Each row comes from the steps of one path. Every step used is in the known rows, and no mark comes twice. Write the path behind each row, first mark first.
Known rows
zusa nifulov kikif dilu: [ 1.53 -0.77 -0.44  4.76 -3.94 -4.09  0.16 -0.22 -5.01 -1.95  0.71 -0.86
 -4.71 -0.18  0.95  0.91 -1.10 -0.79 -0.08  0.86  2.21 -0.76]
zego dubeb: [-1.57 -1.44 -2.44 -1.32  0.06  0.18 -1.34  2.18  0.53 -0.07  2.06  0.26
  1.26  0.70  1.03 -0.46  1.79  1.80 -0.91  1.00  0.88 -0.08]
pudo budese sozu: [-2.94 -1.05  1.22  1.69  0.17  1.08 -1.05 -1.42  1.25  3.71  2.80  1.96
  1.52 -2.15  1.36 -1.56  1.32 -1.20  2.30 -0.64 -2.15  0.13]
nifulov kikif dilu: [ 1.56 -0.62 -2.55  3.91 -4.00 -2.43 -0.08 -0.35 -3.54 -1.63 -1.33 -1.96
 -1.48  0.05  1.29  1.71 -1.31  0.29 -0.58 -0.89  1.40 -0.60]
nisi zusa: [ 0.18 -0.98  1.70  0.13 -0.63 -1.87  1.75 -0.80  0.35 -3.30 -0.50 -1.48
 -1.02  0.55 -0.43 -2.10  0.24  1.21 -0.83  0.38 -0.17  3.31]
zego dilu nisi zusa sozu kikif: [-2.55 -0.34 -1.59 -1.28 -2.23 -0.10 -0.66  0.95  0.66 -4.49 -3.79 -1.65
 -0.74 -1.64 -0.67  1.91 -0.39  1.68 -0.93 -0.33  0.55  1.45]
budese sozu kikif: [-3.51 -1.79  1.34 -0.83 -1.78 -0.01 -1.00 -1.28 -2.33  2.12 -1.63  2.06
 -0.49  0.52  1.05  3.02  1.98  0.75  0.99 -2.30 -1.37 -0.56]
sozu kikif zusa: [ 1.83 -2.32 -0.88  0.65 -2.70 -3.30  1.85 -2.47 -0.65 -2.23 -0.17 -0.16
 -3.91  0.68  0.93  1.39  0.78  0.37  1.79 -1.96  1.25  1.45]
nisi zusa sozu kikif dilu: [ 1.56 -1.63  1.49  0.48 -2.97 -3.92  1.64 -2.22 -1.37 -4.09 -0.68 -1.27
 -5.58  0.73  0.21 -1.80  1.04  0.53  0.53  1.23  1.03  3.04]
dilu nisi zusa nifulov kikif budese dubeb: [-0.15 -0.53  1.31  2.14 -4.79 -2.23 -0.16 -0.01 -0.65 -5.46 -2.01 -2.72
 -2.15 -0.34  0.67 -0.79 -2.09  0.97 -1.52  0.73  1.29  3.38]
dilu zego dubeb: [-1.62 -1.17 -1.80 -0.76 -2.28  1.34 -2.41  2.71  0.99 -2.23  0.29  1.78
  2.18  0.40  1.24  1.90  3.13  0.68 -2.20 -0.18  1.86 -1.79]
sozu kikif dilu: [ 0.86 -1.69 -1.07  1.36 -4.30 -2.43 -0.29 -0.90 -1.50 -1.10 -1.70  0.79
 -2.48  0.58  1.07  2.92  0.25 -0.81  1.50 -1.83  1.59 -0.32]
nisi zusa nifulov: [ 0.49 -1.23  2.63  1.55 -1.43 -3.52  1.86 -0.80 -1.43 -3.85  0.64 -1.11
 -3.60  0.41 -0.38 -2.29  0.13  0.54 -0.62  1.40  0.68  3.06]
budese dubeb boguz: [-2.78  0.91 -1.88 -1.10  0.44  1.10 -3.19  1.96 -0.22  1.41  2.96 -0.53
  2.45  1.87  0.30  2.28  0.15  1.05 -2.19  0.14  0.64 -0.56]
nisi zusa nifulov kikif: [ 0.82 -1.16  1.40  2.53 -2.32 -4.87  1.68 -1.24 -2.63 -4.74  0.22 -2.20
 -4.50  0.69  0.00 -2.32 -0.26  1.22 -0.63  1.23  1.25  2.71]
zego dubeb boguz: [-2.56 -0.29 -5.34 -2.27  0.56  0.74 -2.66  3.29  1.30 -0.36  3.83 -1.25
  2.82  0.41  1.24  0.37  3.07  1.46 -1.40  0.78  1.03 -0.04]
zego dilu nisi: [-3.08  0.40 -2.22 -0.99 -1.08  2.17 -1.33  2.36  1.13 -2.32 -3.45 -0.95
  2.37 -2.24 -0.69  3.12 -1.10  1.13 -1.50 -0.93 -0.05  0.02]
pudo boguz: [-1.59  0.07 -0.87 -0.54 -0.30  0.20 -1.42 -2.26  0.63  0.85  2.62 -2.21
  2.24  0.86  1.23 -1.66  0.98 -0.13  1.66 -0.01 -1.88  0.63]
kikif dilu nisi zusa nifulov: [ 1.11 -0.94  0.89  3.32 -5.68 -0.39  0.99  1.18 -1.90 -3.68 -2.11 -1.28
 -0.43 -1.85  0.93  1.44 -1.42 -1.37 -0.71 -0.12  0.65  2.69]
zusa sozu kikif budese dubeb: [ 1.43 -1.39  0.69 -0.13 -2.61 -3.49 -1.14 -2.67 -0.60 -0.36  0.27  0.75
 -7.07  1.81  0.65  0.33  0.39 -0.16  0.38  1.48  2.10 -0.42]
dubeb boguz: [-1.38  1.67 -4.19 -1.32  0.70  0.78 -1.93  1.57  1.06 -0.45  2.58 -2.15
  2.22 -0.41  0.29  1.17  1.85 -0.47 -0.74 -0.30  0.19  0.01]
nisi zusa sozu kikif dilu zego: [ 1.37 -1.70  1.43  0.53 -3.76 -3.53  1.12 -1.83 -1.17 -4.84 -1.09 -0.73
 -5.15  0.71  0.39 -1.07  1.71  0.28 -0.01  0.93  1.48  2.44]

Write each row's path
[ 0.66 -0.52  1.00  0.11 -4.49 -1.86  0.34 -1.19  0.91 -5.63 -2.88 -2.50
 -3.34 -0.88  0.61 -1.58 -0.59  0.37  0.05  0.77  0.89  3.79] => dilu nisi zusa sozu kikif budese
[ 1.40 -0.74  0.58  2.48 -5.38 -0.02  0.94  0.70 -1.50 -3.56 -2.34 -1.57
 -0.80 -1.81  0.98  0.97 -1.05 -1.17 -0.52  0.27  0.42  2.75] => kikif dilu nisi zusa sozu
[ 1.01 -2.19 -0.16  0.59 -3.23 -3.46 -0.78 -2.26  1.67 -0.83 -1.50  0.95
 -3.66  1.71  0.62  2.10 -0.26 -0.27  0.09 -1.64  1.81 -0.08] => sozu kikif budese
[ 1.34 -0.43 -0.29 -0.80 -1.78 -3.15 -0.37 -2.42 -1.71 -1.27  0.10  0.08
 -6.77  0.62  0.57 -0.93  1.56 -0.22  2.29  1.60  1.62 -0.43] => zusa sozu kikif
[-2.06 -2.85  1.89  0.66 -2.59 -1.25  0.81 -1.90 -3.34  1.17 -0.36  1.80
 -2.50  0.17  1.33  3.09  1.90  0.50  0.94 -2.18 -1.04  0.62] => budese sozu kikif zusa nifulov
[-2.62 -0.17 -1.79  0.45 -2.40 -0.49 -0.54  1.62 -0.42 -4.81 -3.44 -2.32
 -0.04 -1.85 -0.60  1.95 -1.30  1.86 -1.83 -0.35  0.69  1.29] => zego dilu nisi zusa nifulov kikif
[ 0.17  0.07  0.57 -0.39 -3.91 -1.49  0.44 -0.80 -0.14 -5.88 -2.73 -2.71
 -2.91 -1.19  0.57 -2.06 -0.07  0.64  0.97  0.91  0.67  3.61] => dilu nisi zusa sozu kikif
[ 2.06 -2.51 -0.23  1.62 -3.24 -4.47  1.93 -2.46 -1.91 -2.64  0.64  0.10
 -5.75  0.59  0.95  1.21  0.69 -0.12  1.96 -1.23  1.85  1.30] => sozu kikif zusa nifulov
[ 0.52 -1.43  0.86 -0.43 -2.23 -3.99  0.10 -2.04  0.22 -3.52  0.70 -1.62
 -5.09  1.91  0.15 -1.30  1.05  1.08 -0.99  1.32  1.40  2.98] => nisi zusa sozu kikif budese dubeb boguz
[-0.05  0.19  0.50  1.70 -4.24 -2.07  0.58  0.07 -1.34 -6.29 -2.27 -3.26
 -2.03 -1.39  0.58 -1.82 -1.14  0.76 -0.03  0.74  0.92  3.43] => dilu nisi zusa nifulov kikif
[-2.24 -2.73  1.42 -0.02 -2.20 -0.42  0.74 -1.95 -2.47  1.50 -0.92  1.60
 -1.27  0.25  1.30  3.21  1.95  0.82  0.81 -2.71 -1.46  0.74] => budese sozu kikif zusa
[ 1.30 -0.42 -0.61  4.72 -4.81 -3.66 -0.06  0.13 -4.84 -2.95 -0.16 -1.42
 -4.35 -0.81  1.18  0.84 -1.44 -0.79  0.08  0.83  2.20 -0.24] => zusa nifulov kikif dilu nisi
[ 1.31 -0.67 -2.59  3.97 -5.15 -1.86 -0.80  0.22 -3.24 -2.72 -1.89 -1.16
 -0.84  0.02  1.53  2.81 -0.43 -0.02 -1.35 -1.30  2.00 -1.46] => nifulov kikif dilu zego
[ 2.99 -2.17  1.15  3.04 -1.62 -2.52  3.67 -1.33 -2.11 -1.91  2.65 -0.52
 -4.13 -0.69  0.55  0.24 -0.17 -0.57 -0.05  0.19  0.68  2.45] => kikif zusa nifulov
[ 1.32 -0.44 -2.22  3.89 -5.51 -2.42  0.25 -0.13 -3.17 -4.20 -2.69 -3.30
 -1.28 -0.70  1.43  0.95 -1.69  0.65 -0.65 -0.82  1.34  1.28] => nifulov kikif dilu nisi zusa
[ 0.62 -1.54 -0.75  1.40 -5.78 -2.40  0.03 -0.70 -1.13 -3.66 -3.06 -0.56
 -2.24 -0.17  1.19  2.11 -0.13 -0.45  1.45 -1.78  1.53  1.55] => sozu kikif dilu nisi zusa
[ 0.89 -0.27 -0.41  3.45 -2.42 -4.27 -0.08 -0.65 -4.26 -2.09  1.07 -1.06
 -4.99  0.21  0.61 -0.41 -0.72 -0.02  0.29  1.23  2.07 -0.85] => zusa nifulov kikif
[ 1.70 -1.09 -1.60  3.12 -2.93 -3.48 -0.56 -1.72 -0.37 -1.32 -1.16 -1.82
 -2.68  1.21  0.83  0.90 -1.83  0.84 -2.00 -0.69  1.63 -0.36] => nifulov kikif budese
[ 1.78 -0.35 -2.07  3.73 -5.59 -2.86  0.26 -0.61 -3.69 -4.34 -2.41 -3.41
 -2.94 -0.73  1.49  0.35 -1.40  0.51 -0.33  0.07  1.57  1.22] => nifulov kikif dilu nisi zusa sozu
